Each row comes from the steps of one path. Every step used is in the known rows, and no mark comes twice. Write the path behind each row, first mark first.
In the rows, zero is written as 128.
Known rows
u-t-e: [158  91  83 147 159 137 101 150 150  85  99 109 131 112  69 161 180  84
 134  86  92 146 100 117 175 205 111  95 160 118 117 118  96 121 129 145
 140 123 113 231 130 119 159 208 131 161 139  85 103 166  94 135 111 121
 146 119 128 113 129]
m-u-t-j: [161 104  90 170 145 142 102 160 139  89  94 132 131 117  98 113 141 100
 105 134 112 140 109  99 187 192 127 125 146 103 141 114 108 123 124 150
 138  91 118 205 129 137 163 223 169 137 118  90 125 135  88 126 117 145
 125 129 140  63 142]
j-t: [191  76  75 112 116 132  96 157 145  91  97 135 120 113 102 154 154 110
 100  53 148  84 101 123 194 220 100  90 148 123 121 118 160 141 127 146
 150 125  84 211  99 127 153 231 156 155 118 121 124 132 114 138 120 129
 174 142 136 111 146]
p-e-t-j-d-m: [ 84  91  80 116 146 157  81 165 129  98 147 112 112 137 109 131 164 119
 117 107 112 189 110 144 174 196  91  82 154  98 112 114  97 159 135 156
 122 113 109 189 120 146 142 179 164 163 114  91 124 133  98 162 116 130
 161 122 160  98 148]
m-e: [100 104  90 138 136 143 121 141 123 120 121 162 118 133 109 131 178 106
 123  99 154  91 108 117 184 178 109 118 148 113 172 116  90 103 125 148
 168 148 115 175 124 127 149 162 166 150 138  88 136 136  95 115 107 126
 174 116 157 101 139]
p-e-t-j-d: [ 80  91  87 113 140 156  82 166 132 106 139 126 110 134 114 137 147 116
 113  88 121 206 111 138 185 205  84  84 156  99 116 118  91 154 134 156
 132 114 106 191 121 151 140 186 161 161 119  83 116 129  87 163 104 134
 160 122 159 104 148]
e-t-j-d-m: [103  86  78 111 141 145  83 169 135  63 133  98 151 145  69 160 161 102
 125  68 116 140 107 107 178 239  87  60 154 105 116 117 141 145 131 138
  92 111 107 205 134 138 151 194 175 163  98 113 153 113 136 179 136 140
 146 118 155 100 146]
u-t-j: [149  82  84 137 143 142  95 164 134  82  99 101 171 122  58 150 156  89
 116 108 109 134 102 116 184 193 126  91 154 111 108 122 129 127 135 128
 143  99 116 217 131 133 173 216 169 155 126 119 115 144 104 144 114 133
 138 127 134  78 132]
t-j-d: [ 77  72  94 133 127 144  92 174 121  92 109 109 172 155  87 160 167 103
 116  93 136 126 110 155 187 193  97  80 152 111 116 114 121 137 125 175
 154 119 106 198 136 138 171 167 148 148 119 137 136 125 135 141 106 127
 153 144 156  78 149]
t-e-m-d: [ 89  91  79 158 147 149 103 156 118  75  82 124 117 120  79 166 172 110
 149  97  86  99 103 121 189 181  54  93 149 120 146 103  76 116 112 175
 126 134  89 193 145  93 141 139 103 155 143  80 129 154 135 117 120 109
 147 127 161 121 120]
v-u-t-j-d-m: [168  78  87 145 139 134 120 170 144 100  92  89 160 150  88 147 171 101
 131  68 102  79  91 139 160 181 125 112 145 117 116 119 131 153 135 126
 173  99 103 203 119 127 146 177 160 143  91 111 137 177 132 122 123 144
 151 135 144  71 160]
p-e-m-d: [ 93  91  85 143 136 162 102 175 104 118  98 150 106 109 118 115 140 131
 114 147 104 130 104 120 184 143  80  90 133 108 164 108  77 153 122 147
 142 132  90 165 119 122 131 161 153 164 129  85 125 140 103 125 102 119
 164 123 140 110 120]
u-v: [119  89  93 114 142 137 110 174 162 111 118 159 165 100  90 135 153 121
 159 112 110  97 102  71 231 231  87  78 154 117 167 114 123 123 133 123
 132  96 105 146 133 145 154 178 140 144 120 156 177 143 109  98 103 153
 198 123 135 109  96]
u-t-j-d-m-e-p: [107  85  87 155 153 149 101 156 122  67 106  79 165 149  51 138 182  95
  98 116 118 133 100 133 144 174 132  91 150 116 104 115 134 144 135 133
 129  91 115 232 133 128 171 207 176 163 121 104 119 148 130 148 124 120
 145 121 120  89 142]
v-u: [173  84  92 133 133 122 116 172 137 135  93 135 146 132 120 150 162 108
 145  41 112  60  92 110 200 190  96 118 145 117 159 122 116 120 124 134
 195 131 102 162 107 121 122 160 145 133  96 106 147 168 119  95 107 154
 169 132 163  91 156]
m-d-j-t-e: [123  99  75 140  92 148  75 156 146  78  71 121 168 128 102 140 141 119
  79 117 145  83 116 123 163 159  95  87 141 124 110 122  99 159 123 178
 144 142  93 197 126 124 157 144 109 164 153  63 130 142 122 112 130 130
 184 138 168 108 126]
u-t: [183  87  86 138 144 136 102 166 141 104  97 122 152 103  80 139 155  87
 116  98 107 110  97 102 180 199 127  84 149 117 137 122 130 128 132 114
 140 123 116 214 116 131 158 231 171 163 121 105 120 150  95 135 109 130
 152 114 113 105 124]
m-u-v: [142 107  96 153 144 137 111 166 160 108 106 168 129 101 117 108 142 122
 134 137 114 114 109  64 217 215  96 117 147 108 178 108 104 121 122 145
 134  94 108 155 130 142 148 188 151 130 114 113 169 134  94  90 111 162
 167 128 140  84 117]
m-u-t: [185 106  90 170 144 136 105 161 145  99  93 143 121 103 108 110 144 100
 103 130 112 122 105  85 187 189 125 123 144 106 156 112 105 122 122 140
 136 109 116 207 119 136 152 224 172 142 118  81 129 140  83 118 115 147
 138 120 128  82 136]
t-e-p: [ 92  96  86 161 171 130  79 152 116  86 103 112 125 137  76 169 194 109
 127  45  97 159 104 111 212 191  57  98 158 124 123 113  92  85 115 187
 143 120 114 199 130  92 128 163  98 148 142  75 121 143 139 111 114 116
 164 125 162 133 143]
p-e-m-d-j: [ 81  97  86 144 129 165 100 170 111 119  99 142 110 113 117 115 121 137
 110 158 101 133 106 125 178 131  80  91 132 109 163 112  71 159 124 157
 144 130  94 152 120 124 137 139 156 163 130  87 128 140 102 125 111 118
 175 125 147 102 123]
v-u-t-e: [183  89  87 147 146 128 119 156 155 109  90 109 135 130  95 160 166  96
 148  35  92  96  91 125 177 194 106 124 153 119 129 122  99 129 128 134
 181 113 104 203 117 113 133 174 134 138 109  85 121 191 105 107 113 144
 152 129 148  92 154]
d-j-t-e: [136 105  79 126 111 142  87 135 156  86 100 117 121 134  94 165 125 120
 108  79 135 131 113 132 181 184  84  85 149 121 122 124 116 156 130 199
 162 125 101 185 120 119 168 149 140 149 140 116 125 132 113 133 137 123
 195 148 169  94 152]
v-u-t-j: [174  83  88 139 138 130 119 168 143 109  91 101 160 139  88 153 152  98
 141  56 104  96  92 122 178 191 124 124 147 115 125 125 121 136 133 125
 185  98 106 193 119 126 142 183 158 135  99 107 127 175 110 119 115 152
 148 133 152  69 156]

Write each row's path
[ 98 104  86 163 165 146 117 151 135  74  99 135  88 113  84 158 158 119
 169 102  73 134 104 106 207 208  52 109 152 115 166  98  78 117 113 177
 127 103  93 178 150 102 147 150 119 138 132 104 139 146 124 112 120 122
 149 129 153 103 124]
t-e-m-u-v
[113 102  84 140  95 146  77 171 132 103  73 132 189 125 108 124 131 118
  87 142 140  65 114 103 175 145  98  80 136 120 139 125  91 149 122 164
 147 156 108 170 124 133 151 139 127 167 142  72 153 134 125 100 121 138
 182 128 166 102 117]
m-d-j
[159  95  84 156 135 137 124 156 151  92  69 103 140 133  87 155 141 107
 139  66  83  88  92 121 157 167 101 119 141 122 136 121  92 154 126 139
 171 108  97 194 130 110 136 149 133 144 113  76 127 184 117 108 127 142
 156 131 151  89 147]
v-u-t-e-m-d-j
[ 67  77  88 141 136 151  97 162 113  84 121  92 163 166  82 146 190 107
 114 120 139 107 109 163 160 172 108  88 150 110 110 109 123 140 128 172
 148 112 106 197 138 133 174 154 155 152 116 134 144 131 149 139 122 119
 159 138 159  76 150]
t-j-d-m-e
[134  85  89 169 147 145 100 166 143  85 108 100 130 140 105 128 195  98
 114 124 108  82 102 145 134 181 113  82 147 113 124 100 116 159 122 166
 124 135 103 227 118 130 158 185 149 165 101 103 148 154 143 129 125 118
 154 129 115 104 145]
j-d-m-u-t-e
[100  93  80 139 122 164 104 165 114 109  94 138 100 114 115 117 124 141
 101 144 109 139 106 133 171 140  83  89 131 112 151 111  86 174 126 160
 141 125  83 168 117 123 141 154 158 165 129  86 120 139 102 133 115 117
 176 133 142 106 129]
p-e-m-d-j-t
[135 112  81 141 118 147  97 137 153  74  92 117  99 129  91 153 103 129
 114 101 124 135 113 123 176 181  79  95 142 119 139 116 113 159 124 200
 147 108  96 182 125 115 168 150 151 145 131 109 130 127 116 134 146 123
 183 148 161  85 151]
d-j-t-e-m-u
[160  78  93 140 134 131 120 169 145 106  90 102 161 145  93 153 157  99
 128  55 109  87  92 131 163 190 118 116 147 117 121 124 125 150 132 131
 180 105 101 204 121 132 143 181 159 140  96 102 129 178 115 122 113 148
 150 134 141  74 161]
v-u-t-j-d
[ 80 108  84 120 140 147 107 135 128  85 129 145 123 146  82 144 162 106
 123  73 156 138 112 105 179 212  99 110 155 105 150 118 103 115 130 140
 131 120 114 190 140 130 153 175 176 151 130  79 135 118  91 154 123 135
 156 109 174  94 147]
m-e-t-j
[137  96  90 166 148 146 125 177 105  94  89 151 101 104  93 122 119 125
 135 134  93  82  97  72 200 182  76 102 128 110 209  99 107 126 112 139
 120 120  93 159 130 109 140 180 185 143 101 118 160 121 130 124 124 129
 141 124 130  87 126]
e-m-u
[131 105  79 131 114 146  95 138 149  78  94 115 110 127  85 163 113 125
 114  87 124 116 110 125 177 180  76  84 144 121 135 119 119 160 128 198
 153 116  96 177 125 111 167 149 150 151 134 119 128 130 121 137 143 118
 191 148 159  93 147]
d-j-t-e-m
[131  96  76 132  85 147  78 161 142  86  69 128 174 123 107 130 129 120
  74 125 154  70 113 111 164 152 103  81 134 123 120 126 110 162 125 162
 141 141  95 189 118 130 155 156 129 168 143  72 139 132 122 113 128 135
 183 137 162 104 123]
m-d-j-t
[ 92  95  83 109 143 154  81 162 128 106 140 129 109 127 111 137 142 117
 116  90 113 208 113 127 199 203  85  89 156  99 124 120  88 141 133 153
 131 112 110 180 123 145 140 186 165 156 123  83 115 126  80 160 106 137
 159 121 170 100 145]
p-e-t-j
[ 88  96  83 129 147 159  84 162 130  96 142 121  98 135 116 121 151 121
 110 117 111 205 113 139 172 190  93  93 151  96 117 112  87 159 133 158
 119 106 108 189 121 147 143 178 165 157 111  80 125 130  93 161 119 134
 153 123 161  92 151]
p-e-t-j-d-m-u
[126 113  80 138 120 149 104 136 163  69  94 125 106 125  88 149 105 136
 120 107 117 137 114 111 181 193  74  90 142 118 138 116 113 165 129 195
 140  93  95 169 132 120 169 149 152 141 131 122 141 131 115 127 147 130
 194 148 158  87 141]
d-j-t-e-m-u-v
[100  90  88 139 148 158 112 174 104 128 116 145  87 108 117 124 136 128
 130 132  95 148 100 126 198 154  76  92 139 106 174 107  83 142 125 152
 148 128  92 155 116 123 133 167 173 158 121 109 124 140  97 131  98 117
 168 125 136 106 128]
p-e-m
[ 97 100  91 150 152 160 118 170 121 119 115 158  78 100 121 103 129 139
 137 154  89 163 104 106 198 166  78 105 137 102 177 102  72 148 124 148
 139  97  93 145 126 129 136 165 167 146 117 104 137 141  87 119 104 130
 165 126 137  95 124]
p-e-m-u-v
[163  86  71 140 135 142 108 139 143  61  90 126  73 115  90 165 151 116
 121  63 117 122 102 130 185 216  74 107 148 122 126 103 129 141 116 170
 132 108  73 220 118 104 153 206 132 145 126 104 115 139 116 144 134 114
 153 145 145 109 148]
j-t-e-m-u
[ 56  80  89 151 143 148  93 166 106  78 119  84 166 171  74 146 189 112
 104 109 131 118 109 158 165 169  99  88 150 113 110 110 129 135 126 175
 144  97 107 196 137 122 167 158 155 152 114 127 145 127 163 135 125 117
 159 135 153  80 155]
t-j-d-m-e-p
[ 86  94  93 159 149 164 116 169 114 105 112 132  84 119 111 111 131 126
 111 153  96 173 105 136 169 156  96 106 138 101 156 102  75 165 124 158
 141 101  94 180 126 131 146 179 175 153 116  96 115 140  94 143 106 121
 147 128 127  85 141]
p-e-m-u-t-j-d
[154 104  82 119 102 141  91 148 152  96  99 127 139 127  99 149 108 123
  98  89 147 108 111 115 185 178  96  77 142 120 140 126 136 160 132 178
 162 127 104 173 111 129 167 167 169 153 125 128 137 121 115 133 136 131
 201 144 156  89 148]
d-j-t
[ 78  80  90 145 139 148  95 171 132  76 117  92 168 153  83 138 176 113
 125 134 121 119 110 146 178 190 104  88 153 108 113 107 128 146 128 171
 131  90 103 186 138 141 175 162 146 144 105 147 157 133 149 129 122 133
 156 143 153  66 139]
t-j-d-m-u-v
[107 110  86 121 142 145 112 137 132 100 134 159 109 134  96 138 167 104
 124  67 149 119 109  93 176 216  97 106 152 108 168 118  99 113 129 128
 127 139 113 191 130 131 140 177 181 157 126  67 143 124  88 147 121 136
 167 104 158 113 142]
m-e-t
[158 111  88 185 162 136 100 151 139  83  93 126 111 114  93 122 160 103
 103 108  97 156 106  89 184 188 107 129 150 111 139 110  93 112 118 160
 128 102 117 217 124 121 146 207 145 139 128  57 116 140  97 115 120 138
 135 122 132  91 144]
m-u-t-e-p
[ 96  85  88 139 142 147 106 161 132  93 131 112 131 152 101 133 195 103
 112 105 137  65 100 141 129 193 107  69 146 115 140 104 126 159 128 143
 117 147 101 213 117 135 150 170 169 172 101 103 162 140 147 144 127 118
 171 118 123 115 142]
j-d-m-e-t
[125 107  80 134 119 140  82 137 146  79  95 112 119 139  85 160 130 127
  98  71 134 147 111 124 181 179  76  84 147 125 120 125 122 149 129 203
 155 112 106 182 119 112 159 155 139 150 138 107 125 126 126 130 141 120
 196 146 161 101 153]
d-j-t-e-p
[116  91  78 103 138 139  82 166 132  70 126 117 154 133  68 164 142 103
 135  54 118 151 109  87 209 247  81  72 158 104 125 122 130 121 129 131
 105 107 113 193 136 135 148 205 175 153 109 109 144 107 115 173 126 149
 145 119 170  96 142]
e-t-j
[140  84  91 161 141 143 102 171 139  96 113 111 140 137 107 116 181  99
 105 137 115  69  99 134 137 178 121  79 142 114 131 102 128 166 124 152
 122 138 102 219 108 137 158 191 168 166  93 112 157 146 145 129 122 122
 156 128 106 102 140]
j-d-m-u-t
[149  78  67 130 124 145  99 146 138  60  78 122  93 116  85 168 160 115
 116  65 126  97 101 127 177 209  73  94 149 127 115 107 129 150 118 161
 128 115  67 227 122 106 152 197 116 155 135  95 115 146 128 142 131 112
 157 143 145 122 141]
j-t-e-m-d
[119  99  90 158 152 160 116 166 116 117 108 147  76 103 117 106 124 126
 119 150  89 163 102 119 181 154  90 110 136 104 173 104  75 151 123 145
 139 112  96 171 118 128 138 181 175 151 119  89 117 143  84 132 106 122
 151 122 130  92 132]
p-e-m-u-t
[116 101  67 135 155 149 102 144 117  76 137  99 123 144  78 128 194 109
 134 126 118  81 105 124 160 179 111  95 151 106 141 109 128 120 135 131
 112 116 116 184 127 118 156 170 176 161 112 112 163 135 142 141 147 124
 161 112 167  89 139]
d-m-e-t-j
